What can hang from each mark
sipe: kanisi zomor
foge: kanisi
zuro: kanisi
rufa: kanisi sopi
fekiv: kanisi
detag: kanisi
nudov: kanisi
sopi: nazu rufa
kanisi: detag fekiv nazu nudov rufa sipe zuro
zomor: nudov sipe

Every row comes from one small tree of marks. The marks that hang from a mark follow it in brackets, in alphabetical order. Every link used is in the known rows. Which tree was each row made from?
Known rows
zomor[nudov[kanisi[detag zuro]] sipe]: -32 -64 -48 -152 -113 -46 -398 424 -32 -266 76 -192 -77 133 -32 43 280
 -12 62 -411 -208 261 -439 107 287 -290 121 123 -88 -386 440 118
sopi[nazu rufa[kanisi[zuro]]]: 446 115 141 68 66 -69 -7 -31 242 -102 71 -75 -165 -261 300 -25 -18 76
 213 -344 328 109 -76 398 242 -15 286 227 52 668 259 162
fekiv[kanisi[nudov rufa zuro]]: -34 -79 -50 33 78 -28 -155 136 120 -210 -126 -4 41 133 86 80 -381 -117
 121 -21 -75 107 -15 -200 30 16 -38 -10 -186 -193 -138 -179
sipe[zomor]: -50 -15 -77 121 -161 -80 111 31 -115 135 39 -125 -181 -72 -64 -127 315 1
 -5 4 -7 -89 28 61 67 -253 -46 194 113 -27 -173 197
detag[kanisi[fekiv nazu nudov sipe]]: -395 -30 -114 -6 163 135 381 -251 -157 105 3 26 137 83 -70 -13 -53 -9
 -311 334 42 -96 385 -142 -223 118 -323 -338 9 -101 -153 -175
detag[kanisi[nazu nudov rufa[sopi]]]: -2 -171 119 37 14 99 36 -34 -27 307 -54 305 358 26 -150 -70 67 176 31
 -34 50 -179 189 -38 -88 357 120 -274 344 347 96 175
fekiv[kanisi[nazu]]: 138 27 -85 92 14 -111 -106 77 49 28 -138 125 -22 -47 -34 63 -167 -3 135
 -69 -153 -150 115 -115 -61 189 93 127 -17 -42 -410 35
fekiv[kanisi[detag nazu nudov sipe]]: -114 40 -15 144 153 1 112 33 73 -242 -124 -191 74 210 -33 268 -571 -100
 49 260 15 211 115 -209 -4 -48 -160 -186 -269 -280 -58 -348
fekiv[kanisi[nazu rufa[sopi] zuro]]: 246 0 -15 -24 -107 -129 -539 200 281 79 -180 332 350 -11 40 105 -275 32
 308 -400 -137 -20 -67 -29 -36 405 417 61 37 270 40 88
zomor[sipe]: -33 -49 -55 101 -125 -112 86 90 -119 135 84 -96 -182 -13 -102 -148 306
 36 13 5 7 -65 11 57 4 -165 -70 107 83 -38 -214 237
nudov[kanisi[detag nazu sipe]]: 174 158 31 41 127 -56 98 20 -139 -84 0 2 -41 117 -157 265 -147 4 34 101
 -142 5 -211 -78 190 36 -24 -39 -84 -402 232 -211
zuro[kanisi[detag]]: -21 -173 132 -236 52 240 -67 -8 -142 -96 42 -217 -289 -215 -12 -411 350
 61 87 151 -117 17 -202 -18 27 -202 -147 26 -31 -170 176 -85
nudov[kanisi[fekiv nazu]]: 143 257 -197 -84 36 -98 4 -51 -157 147 49 295 35 -33 -86 164 53 -20 -121
 -40 -218 -302 23 -1 -33 326 23 115 59 -214 -303 25
nudov[kanisi[detag fekiv nazu zuro]]: 129 188 -123 -345 17 27 -450 27 51 -171 0 161 59 -39 46 127 -80 -130 67
 -216 -327 34 -362 31 83 125 170 125 -202 -366 240 -259
zomor[sipe[kanisi]]: 83 45 -44 58 -13 -30 20 188 -253 69 142 57 -231 -10 -129 40 261 166 -185
 -60 -118 -144 -87 93 137 -88 -62 1 139 -217 -177 223
sopi[nazu]: 267 47 21 86 70 -42 216 -77 -116 130 50 -2 -193 -212 24 -114 166 125 100
 55 144 -110 76 190 146 -65 -25 99 139 250 -48 152
sipe[kanisi[nudov rufa] zomor]: -59 9 -20 172 -68 -4 78 107 -209 124 25 114 95 204 -144 261 19 72 -292
 19 -64 -168 44 -14 108 -48 -38 -46 245 -222 -176 171
sipe[kanisi[detag rufa] zomor]: 79 -24 4 -42 -152 57 -353 136 -95 30 8 88 88 71 -66 149 169 60 -73 -195
 -277 -133 -245 58 120 -100 199 123 177 -221 66 127
rufa[kanisi sopi]: 282 149 85 174 -38 -139 213 -1 76 67 149 -82 -267 -216 104 -119 51 105
 206 -60 221 95 -46 121 53 -33 73 149 -44 410 -105 134
foge[kanisi[detag rufa sipe[zomor]]]: -333 -228 32 -162 -126 127 -190 9 49 -12 -13 -165 134 148 -145 -124 230
 -79 -65 49 -178 27 -21 -125 -71 -141 -17 -89 128 -157 203 54
sopi[nazu rufa[kanisi]]: 466 171 139 191 74 -101 211 -100 123 60 117 -61 -164 -266 218 0 50 134
 141 -216 358 -51 109 395 167 67 218 215 177 744 -33 297
rufa[kanisi[nudov] sopi[nazu]]: 282 186 140 252 85 -79 449 -46 90 60 165 -145 -99 -162 145 65 -169 145
 133 11 494 206 167 267 195 -13 21 -38 43 641 40 148
fekiv[kanisi[nazu sipe]]: 27 76 -100 207 83 -141 126 31 14 2 -126 19 -1 79 -55 169 -316 -11 27 108
 -43 -59 200 -183 -56 140 -59 -24 -94 -126 -319 -86
zuro[kanisi[detag fekiv nazu rufa]]: -123 -119 20 -359 -176 180 -473 -126 41 176 -103 222 379 -6 -53 -155 237
 -69 -27 -85 -277 -238 19 -67 -368 333 235 88 137 -28 -41 31
detag[kanisi[fekiv sipe zuro]]: -304 -80 -165 -238 154 171 80 -178 -100 -114 84 -102 -170 -150 132 -301
 152 -24 -142 145 -77 59 24 -68 -75 -108 -312 -169 -184 -167 148 -258
detag[kanisi[nazu rufa zuro]]: 6 -277 106 -170 -44 70 -375 -12 50 123 -198 333 226 12 -65 -172 217 29
 142 -239 -229 -219 -109 -123 -114 240 274 -6 197 20 182 49
sopi[nazu rufa[kanisi[detag nudov]]]: 326 123 209 144 142 39 209 -88 200 -165 103 -261 -91 -134 246 105 -207
 39 136 -57 407 228 39 364 229 -114 127 60 -1 575 226 54
sipe[kanisi[fekiv nudov rufa zuro]]: -54 96 -109 -132 63 77 -134 -17 -92 -71 32 248 90 93 55 195 -194 -34
 -278 38 -123 -75 -85 -45 -32 89 -98 -99 -67 -310 -73 -146
zomor[nudov sipe]: -159 -122 -84 147 -236 -165 10 252 -101 147 48 -140 -76 93 -126 -101 446
 64 -86 -143 19 -32 71 79 -40 -218 -2 144 160 1 -192 430
rufa[kanisi[nudov sipe] sopi[nazu]]: 165 219 133 346 138 -105 683 -101 53 33 179 -257 -71 -27 132 179 -307
 145 34 190 586 290 250 209 201 -54 -133 -182 -34 565 137 29
detag[kanisi[nudov]]: -164 -176 22 15 218 188 376 -79 -228 -34 56 -108 -279 -113 -55 -299 195
 94 -82 279 38 -50 120 -95 51 -167 -358 -223 38 -103 -57 -66
kanisi[nudov]: -12 5 10 167 93 -28 410 -40 -161 -7 38 -110 -262 -23 -64 -74 -19 5 -36
 346 135 -1 70 -61 62 -210 -323 -49 -70 -142 -188 -73
rufa[kanisi[detag fekiv nudov]]: -119 168 -34 -14 29 32 142 -162 107 -225 110 -267 -175 -18 207 9 -205
 -198 -6 180 104 222 7 -9 -124 -190 -132 92 -346 -50 -230 -250
fekiv[kanisi[nazu nudov rufa]]: 10 -29 -33 189 10 -110 -67 78 78 65 -222 215 301 231 -87 257 -400 -69 46
 10 -85 -162 235 -227 -152 319 104 -16 65 -53 -442 14
foge[kanisi]: -40 -156 10 -181 108 106 79 -21 -89 -16 49 -17 -338 -198 -125 -383 339
 38 -16 169 -131 -122 2 -77 -27 -69 -211 -50 75 -81 -127 74
rufa[kanisi[detag] sopi]: 283 128 138 50 -36 -42 -7 7 156 -105 146 -192 -250 -225 156 -113 -15 41
 311 -92 145 256 -232 143 108 -140 135 150 -169 330 140 -7

Write each row's tree
183 33 138 58 -90 -167 -128 17 219 -73 -112 60 -106 -4 67 36 -94 -100
 222 -195 44 62 -188 -53 -61 21 273 254 -132 80 -32 -57 -> rufa[kanisi[nazu zuro]]
-47 37 -168 130 -144 -152 70 287 -229 74 79 -96 -104 73 -144 88 402 66
 -165 -238 -126 -86 -52 81 229 -174 0 205 200 -225 -71 350 -> sipe[zomor[nudov[kanisi]]]
107 -107 180 -24 65 167 196 -14 -95 266 75 65 234 -125 -36 -155 158 263
 -11 42 266 -44 224 194 79 234 0 -220 362 524 242 276 -> zuro[kanisi[nudov rufa[sopi[nazu]]]]
-170 -176 -120 -330 -9 160 -320 -135 -4 31 -9 175 78 -122 117 -317 291
 -48 -21 -147 -236 -165 -39 -57 -186 137 25 5 36 -27 14 -50 -> detag[kanisi[fekiv rufa zuro]]
-122 -186 51 -76 114 92 19 -60 -47 -29 -97 38 -31 -12 -60 -150 91 39 26
 33 -59 -1 -52 -129 -7 -9 -65 -193 -18 -110 310 -174 -> detag[kanisi[nazu sipe zuro]]
-114 73 105 228 124 -94 461 -63 74 -301 29 -344 -298 150 115 110 -362
 -123 9 259 320 369 -58 -136 82 -321 -270 -65 -371 -140 87 -326 -> rufa[kanisi[nudov sipe zuro]]
-216 -120 -91 -579 67 270 -461 -55 142 -309 62 -97 -181 -243 104 -398
 195 -153 37 1 -284 157 -246 -17 -94 -160 -102 -28 -253 -209 229 -238 -> foge[kanisi[detag fekiv zuro]]
-13 -188 119 -292 27 150 -286 14 79 -56 -78 67 -45 -110 -160 -236 206
 -29 115 35 -241 -62 -126 -93 -105 35 73 -42 53 -93 109 -18 -> foge[kanisi[detag nazu]]
-175 91 -267 -7 -293 -94 -265 179 -124 236 -17 243 265 97 -111 273 276
 59 -436 -309 -218 -265 159 130 -135 105 207 145 293 -76 -311 394 -> sipe[kanisi[fekiv nazu] zomor[nudov]]
-333 54 -186 -186 -156 47 -204 -66 78 -173 56 -311 -8 24 144 -35 11 -203
 -62 6 -60 279 -153 56 13 -383 -99 74 -286 -243 290 -241 -> kanisi[detag fekiv sipe[zomor] zuro]
9 17 -95 -167 -202 -105 -430 -89 139 194 -154 378 342 69 10 62 -11 -145
 37 -186 -178 -218 -22 -58 -282 301 295 175 25 12 -115 6 -> kanisi[fekiv nazu rufa zuro]
103 71 77 8 201 148 119 61 -211 -240 88 -76 -287 -29 -32 100 -142 80
 -115 257 -65 85 -221 4 231 -269 -253 -147 -138 -393 97 -220 -> sipe[kanisi[detag nudov]]
135 87 97 278 81 -70 463 -84 -57 252 84 9 257 84 -32 193 -224 177 -12
 205 425 58 274 149 148 127 -91 -283 198 467 217 118 -> kanisi[nudov rufa[sopi[nazu]] sipe]
2 265 -194 -124 164 28 159 -103 -195 -164 189 -134 -166 -24 43 120 -68
 -63 -121 197 -164 64 -127 -13 135 -64 -275 -27 -255 -446 57 -305 -> nudov[kanisi[detag fekiv sipe]]
-148 -223 120 -65 5 60 -23 -11 32 152 -154 262 258 178 -267 -28 23 -35
 -91 141 -109 -227 184 -233 -225 284 16 -186 257 -33 -180 112 -> foge[kanisi[nazu nudov rufa]]
236 71 -20 170 99 -38 78 82 97 108 17 81 257 -52 88 158 -341 154 144 -92
 193 27 276 146 138 286 79 -128 155 500 -75 184 -> fekiv[kanisi[nudov rufa[sopi[nazu]]]]
-261 -189 82 4 191 128 236 -70 -72 -105 -99 -41 18 115 -82 -51 -110 13
 -74 219 64 111 52 -176 20 -70 -228 -350 -73 -191 325 -279 -> detag[kanisi[nazu nudov sipe zuro]]
-162 -282 84 -98 110 171 -26 -17 -50 -74 -63 45 15 43 1 -223 92 -1 31 41
 -60 -4 -63 -156 7 -44 -108 -176 30 -130 200 -113 -> detag[kanisi[nudov rufa zuro]]
-29 -76 -21 -15 -136 14 -273 367 -154 -95 109 -92 -93 77 -93 82 320 137
 -162 -236 -181 57 -222 140 137 -274 68 34 84 -259 90 269 -> zomor[nudov sipe[kanisi[detag]]]
-16 32 -98 -179 -114 26 -282 -134 29 60 5 89 107 -38 74 -81 85 -123 57
 15 -190 -121 -63 -17 -197 51 77 179 -57 -64 -151 -50 -> kanisi[detag fekiv rufa]
-83 164 4 -3 -56 -22 2 -159 190 -98 -17 -67 90 86 116 171 -294 -209 0 72
 65 124 68 -39 -238 20 82 101 -247 12 -239 -196 -> rufa[kanisi[detag fekiv nazu nudov]]
221 92 213 162 17 -35 56 -57 241 -111 -40 -91 36 29 86 185 -272 -55 128
 -58 235 126 -21 132 14 18 222 80 -27 337 63 -4 -> sopi[rufa[kanisi[detag nazu nudov]]]
-44 81 -89 -93 -75 -9 -100 -52 88 98 62 140 226 -11 112 -14 -135 -47 0 6
 111 83 18 59 -78 119 -19 -93 -58 187 91 -42 -> kanisi[fekiv nudov rufa[sopi] zuro]
119 48 83 16 118 37 -38 118 -100 -108 -65 212 -55 74 -100 248 -235 55
 -128 55 -47 -6 -177 -37 139 0 -27 -147 -36 -320 133 -160 -> sipe[kanisi[nazu nudov zuro]]
-126 82 -73 -201 -54 4 -252 -119 124 -127 -66 -18 116 40 76 74 -190 -183
 35 69 -82 158 -152 -40 -126 -62 17 5 -304 -210 263 -356 -> kanisi[detag fekiv nazu sipe zuro]
308 85 116 74 11 -90 -23 1 208 -165 48 -106 -296 -195 237 -94 -1 -1 187
 -245 193 115 -189 189 128 -89 165 244 -96 359 117 49 -> sopi[rufa[kanisi[zuro]]]
97 -71 -73 -47 -3 -78 -365 150 142 -138 -138 84 2 5 105 -27 -176 -83 217
 -210 -205 -24 -116 -153 14 86 124 159 -132 -109 -137 -60 -> fekiv[kanisi[rufa zuro]]
-340 2 -163 166 45 -30 169 151 63 -296 -43 -370 -75 183 70 152 -372 -126
 -72 114 78 331 109 -140 167 -325 -279 -125 -267 -300 26 -228 -> fekiv[kanisi[nudov sipe[zomor] zuro]]
24 63 -118 -30 -195 -123 -199 -157 21 354 -117 395 342 68 -61 82 59 -89
 -50 -62 -157 -378 177 -67 -347 382 224 176 167 75 -407 147 -> kanisi[fekiv nazu rufa]
12 -55 41 66 -29 -97 31 -32 -21 -4 -67 9 -5 141 -12 0 -62 -59 66 100 26
 20 -130 -139 11 -76 -48 11 -84 -158 165 -126 -> kanisi[rufa sipe zuro]
126 31 93 79 -46 -33 13 -32 16 79 51 -39 103 7 -20 0 -65 79 174 100 79
 109 -121 24 47 -9 22 -92 -14 150 307 -31 -> kanisi[detag rufa[sopi] sipe]
21 -202 153 -83 -126 53 -161 -26 -82 301 -162 271 243 30 -199 -154 312
 68 -2 -43 -145 -353 64 -137 -237 338 196 62 327 36 -122 211 -> zuro[kanisi[nazu rufa]]
161 76 144 154 100 -45 186 -6 180 -236 51 -192 -242 -64 213 11 -197 -47
 79 -54 327 228 -89 144 150 -165 2 77 -153 289 125 -54 -> sopi[rufa[kanisi[nudov zuro]]]
-279 155 -173 131 112 -22 554 -227 -171 9 104 -182 -116 67 1 48 -176 -82
 -275 514 191 50 288 -89 -102 -144 -493 -177 -209 -197 -269 -220 -> kanisi[fekiv nudov sipe]
-221 13 -9 381 -340 -296 166 124 107 145 -95 -178 166 301 -81 274 80 -50
 -131 -199 172 53 215 -23 -134 -116 213 203 118 141 -180 315 -> rufa[kanisi[nazu sipe[zomor[nudov]]]]
-287 -165 -32 84 -71 35 168 -58 -123 206 -63 -35 99 64 -174 -77 283 70
 -141 12 -36 -141 202 -55 -49 -30 -32 -126 242 -11 41 126 -> detag[kanisi[nazu sipe[zomor]]]
-141 -36 -66 -237 -66 119 -87 -135 -114 225 -26 157 74 -143 -66 -241 310
 14 -156 59 -129 -278 181 -28 -294 254 -16 46 129 -5 -270 83 -> zuro[kanisi[fekiv nazu]]
